What can hang from each mark:
gitis: zezibul
filug: zezibul
gelini: zezibul
taka: kezud zezibul
zezibul: filug gelini taka zevi
nevad: kezud
kezud: nevad taka

Every row comes from one small tree of marks. Brackets hold a mark, then the marks that hang from it, in alphabetical order. Every link used is in the known rows. Which tree was each row made from?
Known rows:
{nevad {kezud {taka {zezibul filug zevi}}}}: [-0.93, -0.17, 2.14, 0.76, 1.08, 0.58, -1.46, -0.50, -4.98, -0.70, 3.61, 1.39, 0.82, -1.81, -3.24, -0.52, 1.35, 0.43, -1.76]
{kezud nevad {taka {zezibul filug}}}: [-1.09, 0.12, 0.07, 0.65, 1.44, 0.75, -1.20, -1.74, -3.20, 1.04, 1.61, 1.32, -1.46, -0.94, 0.26, -1.97, 0.50, -1.66, -0.18]
{zezibul gelini}: [0.45, -0.13, 0.22, 0.05, 0.08, 0.43, 2.28, 1.06, -1.11, 0.44, -1.15, 0.75, 0.75, -0.90, -0.09, 0.22, 0.30, 0.22, -1.93]
{kezud {taka {zezibul gelini}}}: [-0.47, -0.51, -0.12, 1.06, 0.06, 0.14, 1.53, -0.11, -2.42, 1.57, 0.19, 0.95, 0.21, -2.02, 0.49, -1.67, 0.59, -0.47, -2.49]
{taka kezud zezibul}: [-0.67, -0.54, -1.53, -0.40, -0.38, -0.32, 0.47, -0.58, -0.10, 1.85, -1.70, 0.32, 0.92, -0.85, 2.35, -1.02, 0.26, -0.70, -0.53]
{gelini {zezibul filug taka zevi}}: [-0.57, -1.43, 1.43, -1.00, 1.45, -0.65, -1.07, -0.07, -2.78, -1.75, 4.03, 2.49, 1.18, -0.76, -0.80, 1.19, 0.00, 0.66, -3.76]
{kezud {taka {zezibul gelini zevi}}}: [-0.50, -1.07, 0.30, 0.68, -1.24, 0.29, 1.14, 0.25, -3.17, 1.13, 0.42, 1.70, 0.29, -2.13, -1.82, -1.31, 1.72, -1.32, -4.03]
{nevad {kezud {taka {zezibul filug gelini}}}}: [-0.58, 0.02, 2.12, 1.13, 2.56, 1.04, 0.86, 0.18, -5.19, 0.02, 2.12, 1.36, 1.28, -2.76, -1.11, -0.68, 0.49, 1.47, -2.43]
{filug {zezibul {taka {kezud nevad}} zevi}}: [-0.06, -0.10, -1.72, -1.28, -0.64, 0.94, -1.57, -1.55, -2.35, 1.71, -1.28, 0.68, 1.25, -0.39, 1.07, -0.10, 2.70, -2.81, -3.33]
{gelini {zezibul {taka kezud} zevi}}: [-0.81, -1.71, -0.70, -1.26, -1.12, -1.29, -1.33, -0.34, -2.31, -0.02, 1.77, 0.50, 2.09, -0.28, 0.78, 1.05, 0.91, 0.42, -3.98]
{kezud nevad}: [0.17, 0.71, -0.53, -0.06, -0.26, 0.43, -0.95, -0.99, -1.07, 0.35, -1.14, 0.20, -1.53, 0.75, 0.69, -0.49, 0.97, -2.16, 0.28]
{gitis {zezibul filug {taka kezud}}}: [-0.65, -0.01, -0.55, -2.16, 1.28, -1.97, 0.50, 1.09, -4.49, 0.32, 2.65, -0.28, 2.13, -1.37, 0.09, 0.96, -0.50, 2.27, -2.20]
{filug {zezibul zevi}}: [0.11, -0.30, 0.69, -0.33, -0.60, 0.60, -0.41, -1.32, 0.32, 0.31, -0.71, 0.96, 1.27, -0.58, -1.70, -0.36, 1.62, -2.24, -2.68]
{zezibul gelini taka}: [0.56, -0.40, -0.56, -0.12, 1.02, 0.52, 1.61, 1.77, -2.23, 0.35, 0.45, 1.51, 0.80, -1.50, 1.18, 0.58, 0.54, 1.25, -2.57]
{kezud taka}: [-0.46, -0.21, 0.06, 0.80, -0.26, 0.33, -1.17, -0.49, -1.34, 0.42, 2.20, -1.31, -0.11, -0.23, -1.01, -0.53, -0.04, 0.65, -0.21]
{nevad kezud}: [0.36, 0.75, 1.11, 0.14, 0.81, 0.21, -1.04, -0.35, -1.99, -0.79, 0.66, -0.59, 0.77, -0.05, -0.63, 0.59, 0.65, 0.90, -0.13]
{filug {zezibul gelini taka}}: [0.57, -0.24, -0.14, -0.32, 1.71, 0.67, 1.49, 0.07, -1.04, 1.20, -0.46, 1.64, 1.93, -1.85, 1.76, -0.12, 0.95, -0.32, -3.95]
{nevad {kezud taka}}: [-0.31, 0.54, 1.08, 1.08, 0.39, 0.52, -2.01, -0.71, -3.42, -0.35, 2.76, -1.83, 0.58, -0.22, -1.75, 0.02, 0.67, 1.49, -0.26]
{filug {zezibul gelini {taka {kezud nevad}}}}: [0.37, 0.20, -1.91, -1.01, 0.85, 1.19, 0.62, -0.95, -2.30, 2.71, -2.61, 0.73, 1.65, -1.24, 3.26, -0.36, 1.93, -1.76, -3.89]
{taka {zezibul filug}}: [-0.57, -0.31, 0.63, -0.08, 2.00, -0.06, 0.73, -0.23, -0.51, 0.09, 0.54, 2.36, 0.01, -1.62, 0.54, -0.97, -0.50, -0.28, -0.02]
{filug {zezibul gelini {taka kezud}}}: [0.16, -0.50, -1.26, -0.80, 0.98, 0.93, 1.68, 0.11, -1.20, 2.26, -1.45, 0.43, 3.21, -1.75, 2.44, 0.15, 1.00, 0.49, -4.23]

Write each row's tree:
[-0.64, -0.13, -0.37, 0.76, -1.64, 0.23, -1.96, -1.84, -3.37, 1.07, 0.36, 1.11, -1.82, -0.39, -1.09, -1.95, 2.42, -3.66, -1.69] | {kezud nevad {taka {zezibul zevi}}}
[-0.67, -0.71, -1.14, -1.05, 1.88, 0.71, 0.24, 1.27, -2.19, 0.34, 2.15, 0.31, 1.94, -0.96, 1.10, 0.96, -0.55, 2.78, -0.56] | {zezibul filug {taka kezud}}
[-0.61, -0.15, -1.54, -0.79, -2.01, 0.04, -0.69, -1.24, -2.20, 1.81, -2.61, 1.34, -0.28, -0.41, 0.67, -1.05, 2.53, -3.66, -1.74] | {taka {kezud nevad} {zezibul zevi}}
[-1.00, -0.33, -0.63, -1.02, -0.27, 0.75, -0.16, -0.74, -3.08, 1.29, -1.39, 2.14, 0.10, -0.84, -0.21, -0.56, 1.62, -2.49, -1.37] | {taka {kezud nevad} {zezibul filug zevi}}
[-0.53, 0.32, -1.93, -0.47, -0.78, -0.13, -0.33, -1.62, -1.19, 2.19, -2.87, 0.57, -0.51, -0.20, 3.02, -1.48, 1.33, -2.79, -0.29] | {taka {kezud nevad} zezibul}
[-0.38, -0.28, -0.26, 0.70, -1.36, 0.77, 0.11, -0.75, -4.48, 1.71, -0.73, 2.00, -1.09, -1.48, -1.12, -1.63, 2.81, -3.40, -3.61] | {kezud nevad {taka {zezibul gelini zevi}}}
[-0.12, -0.45, 1.02, -1.99, 0.79, -1.95, 0.08, 1.51, -5.20, -1.09, 3.74, 1.51, 1.08, -1.54, -2.74, 1.05, 0.56, 0.68, -3.39] | {gitis {zezibul filug taka zevi}}
[-0.02, -0.81, 1.41, -0.66, 0.52, 1.49, 2.51, 1.77, -2.74, -0.55, 0.39, 2.44, 1.38, -1.66, -3.10, 0.96, 0.67, 0.57, -3.00] | {zezibul filug gelini zevi}
[-0.63, 0.14, 0.31, 0.51, 1.50, 1.16, 1.14, -0.57, -4.30, 1.54, 0.36, 2.07, -0.96, -1.89, 0.29, -1.69, 0.76, -1.56, -2.03] | {kezud nevad {taka {zezibul filug gelini}}}
[-0.01, 0.24, -1.66, -0.45, -0.63, 0.41, 1.77, -0.64, -2.24, 2.80, -4.13, 1.25, 0.06, -1.19, 2.86, -1.19, 1.67, -2.50, -2.27] | {taka {kezud nevad} {zezibul gelini}}
[-0.94, -0.56, -0.46, -1.38, 1.68, -0.34, -1.57, -1.36, -3.16, 0.43, 1.79, 0.87, 1.06, 0.05, 2.90, 0.68, -0.15, 0.28, -2.27] | {gelini {zezibul filug {taka {kezud nevad}}}}
[-1.04, -0.39, 0.44, 0.38, 0.15, 0.92, -1.51, -1.39, -4.29, 0.55, 1.83, 2.04, -1.41, -0.98, -1.88, -1.44, 1.64, -2.37, -1.47] | {kezud nevad {taka {zezibul filug zevi}}}
[0.04, -0.55, 0.53, -0.42, 2.74, 1.07, 2.23, 2.12, -2.93, -0.27, 1.84, 2.28, 1.18, -2.00, 0.42, 0.96, -0.40, 2.35, -2.46] | {zezibul filug gelini taka}
[-0.64, 0.24, -0.83, 0.89, -0.37, 0.07, -1.67, -2.10, -2.43, 1.58, 0.14, 0.46, -2.06, -0.31, 1.22, -2.29, 1.39, -2.80, -0.47] | {kezud nevad {taka zezibul}}
[0.58, -0.70, 0.22, -0.68, 0.47, 0.79, 1.13, 0.47, -1.98, 0.72, -0.33, 2.31, 2.03, -1.93, -0.36, 0.24, 2.14, -1.21, -5.53] | {filug {zezibul gelini taka zevi}}
[0.22, 0.13, -2.13, -0.88, 0.10, 0.82, 0.86, 0.61, -3.53, 1.89, -1.58, 0.57, 0.62, -0.60, 2.67, 0.39, 1.44, -0.23, -2.53] | {zezibul gelini {taka {kezud nevad}}}
[0.28, -0.42, -1.89, -1.16, -1.27, 1.10, 0.77, 1.08, -4.65, 1.51, -1.43, 1.29, 0.73, -0.60, 0.50, 0.83, 2.71, -1.13, -3.85] | {zezibul gelini {taka {kezud nevad}} zevi}
[-0.99, 0.13, -0.94, -0.73, 1.13, 0.45, 0.09, -1.19, -1.88, 1.63, -1.44, 1.55, -0.15, -0.89, 2.15, -1.07, 0.49, -1.71, -0.02] | {taka {kezud nevad} {zezibul filug}}
[-0.57, 0.03, -0.76, -0.89, 1.15, 1.14, 2.17, -0.06, -3.05, 2.27, -2.74, 2.25, 0.65, -1.75, 1.87, -0.83, 0.79, -1.52, -1.99] | {taka {kezud nevad} {zezibul filug gelini}}
[-1.19, -0.63, 0.63, 0.84, 1.73, 0.22, -0.21, -0.54, -2.13, 0.49, 2.73, 1.20, 0.00, -1.79, -0.42, -1.42, -0.43, 0.47, -0.41] | {kezud {taka {zezibul filug}}}
[0.52, -0.04, 0.89, -1.48, -1.66, -1.94, 2.15, 1.38, -4.44, 0.20, -0.57, 0.92, 1.10, -1.33, -3.17, 0.66, 1.42, -1.21, -4.91] | {gitis {zezibul gelini zevi}}
[-0.28, -0.27, 1.45, 1.12, -0.57, 0.55, 0.11, 0.09, -5.37, 0.41, 0.96, 1.29, 1.06, -2.27, -2.50, -0.71, 2.39, -0.49, -3.92] | {nevad {kezud {taka {zezibul gelini zevi}}}}
[0.10, -0.89, -0.96, -1.01, -0.30, 1.13, 1.26, 0.55, -2.08, 1.73, -1.20, 1.10, 3.40, -1.96, 0.38, 0.56, 2.15, -0.43, -5.61] | {filug {zezibul gelini {taka kezud} zevi}}
[-0.25, -0.19, -0.33, -2.10, 1.42, -1.47, 2.56, 2.28, -5.43, 0.91, 1.35, 0.51, 2.88, -2.33, 0.18, 1.21, -0.42, 2.40, -4.09] | {gitis {zezibul filug gelini {taka kezud}}}
[-0.30, -1.07, -0.85, -0.71, -1.55, 0.13, 2.45, 0.90, -2.12, 1.93, -2.80, 1.96, 1.95, -2.03, -0.08, -0.32, 1.74, -1.29, -3.83] | {taka kezud {zezibul gelini zevi}}
[0.04, -0.98, 0.64, -0.74, 1.44, 1.05, 1.83, 2.51, -3.92, -0.73, 1.99, 3.06, 1.31, -2.00, -1.92, 1.36, 0.77, 1.53, -3.78] | {zezibul filug gelini taka zevi}
[-0.33, -0.95, -1.66, -1.05, -1.03, 0.13, -0.55, 1.08, -2.29, 0.49, 1.05, 0.20, 1.58, -0.42, -0.28, 1.08, 1.39, 0.87, -2.20] | {zezibul {taka kezud} zevi}
[-0.15, -0.96, 1.13, -0.34, 0.88, 0.88, 2.79, 1.16, -2.57, 0.14, -0.54, 4.02, 0.94, -2.78, -1.61, -0.25, 0.95, -0.94, -3.42] | {taka {zezibul filug gelini zevi}}
[0.23, -0.56, -0.94, -2.20, -1.68, -1.90, 1.94, 2.19, -5.80, 0.88, 0.21, 0.48, 2.57, -1.85, -1.32, 1.18, 1.79, 0.52, -5.69] | {gitis {zezibul gelini {taka kezud} zevi}}
[-0.10, -0.08, -1.55, -1.81, -0.39, -2.80, -0.05, 0.69, -3.63, 1.03, 1.23, -1.10, 1.74, -0.73, 1.03, 0.53, 0.26, 1.07, -2.39] | {gitis {zezibul {taka kezud}}}
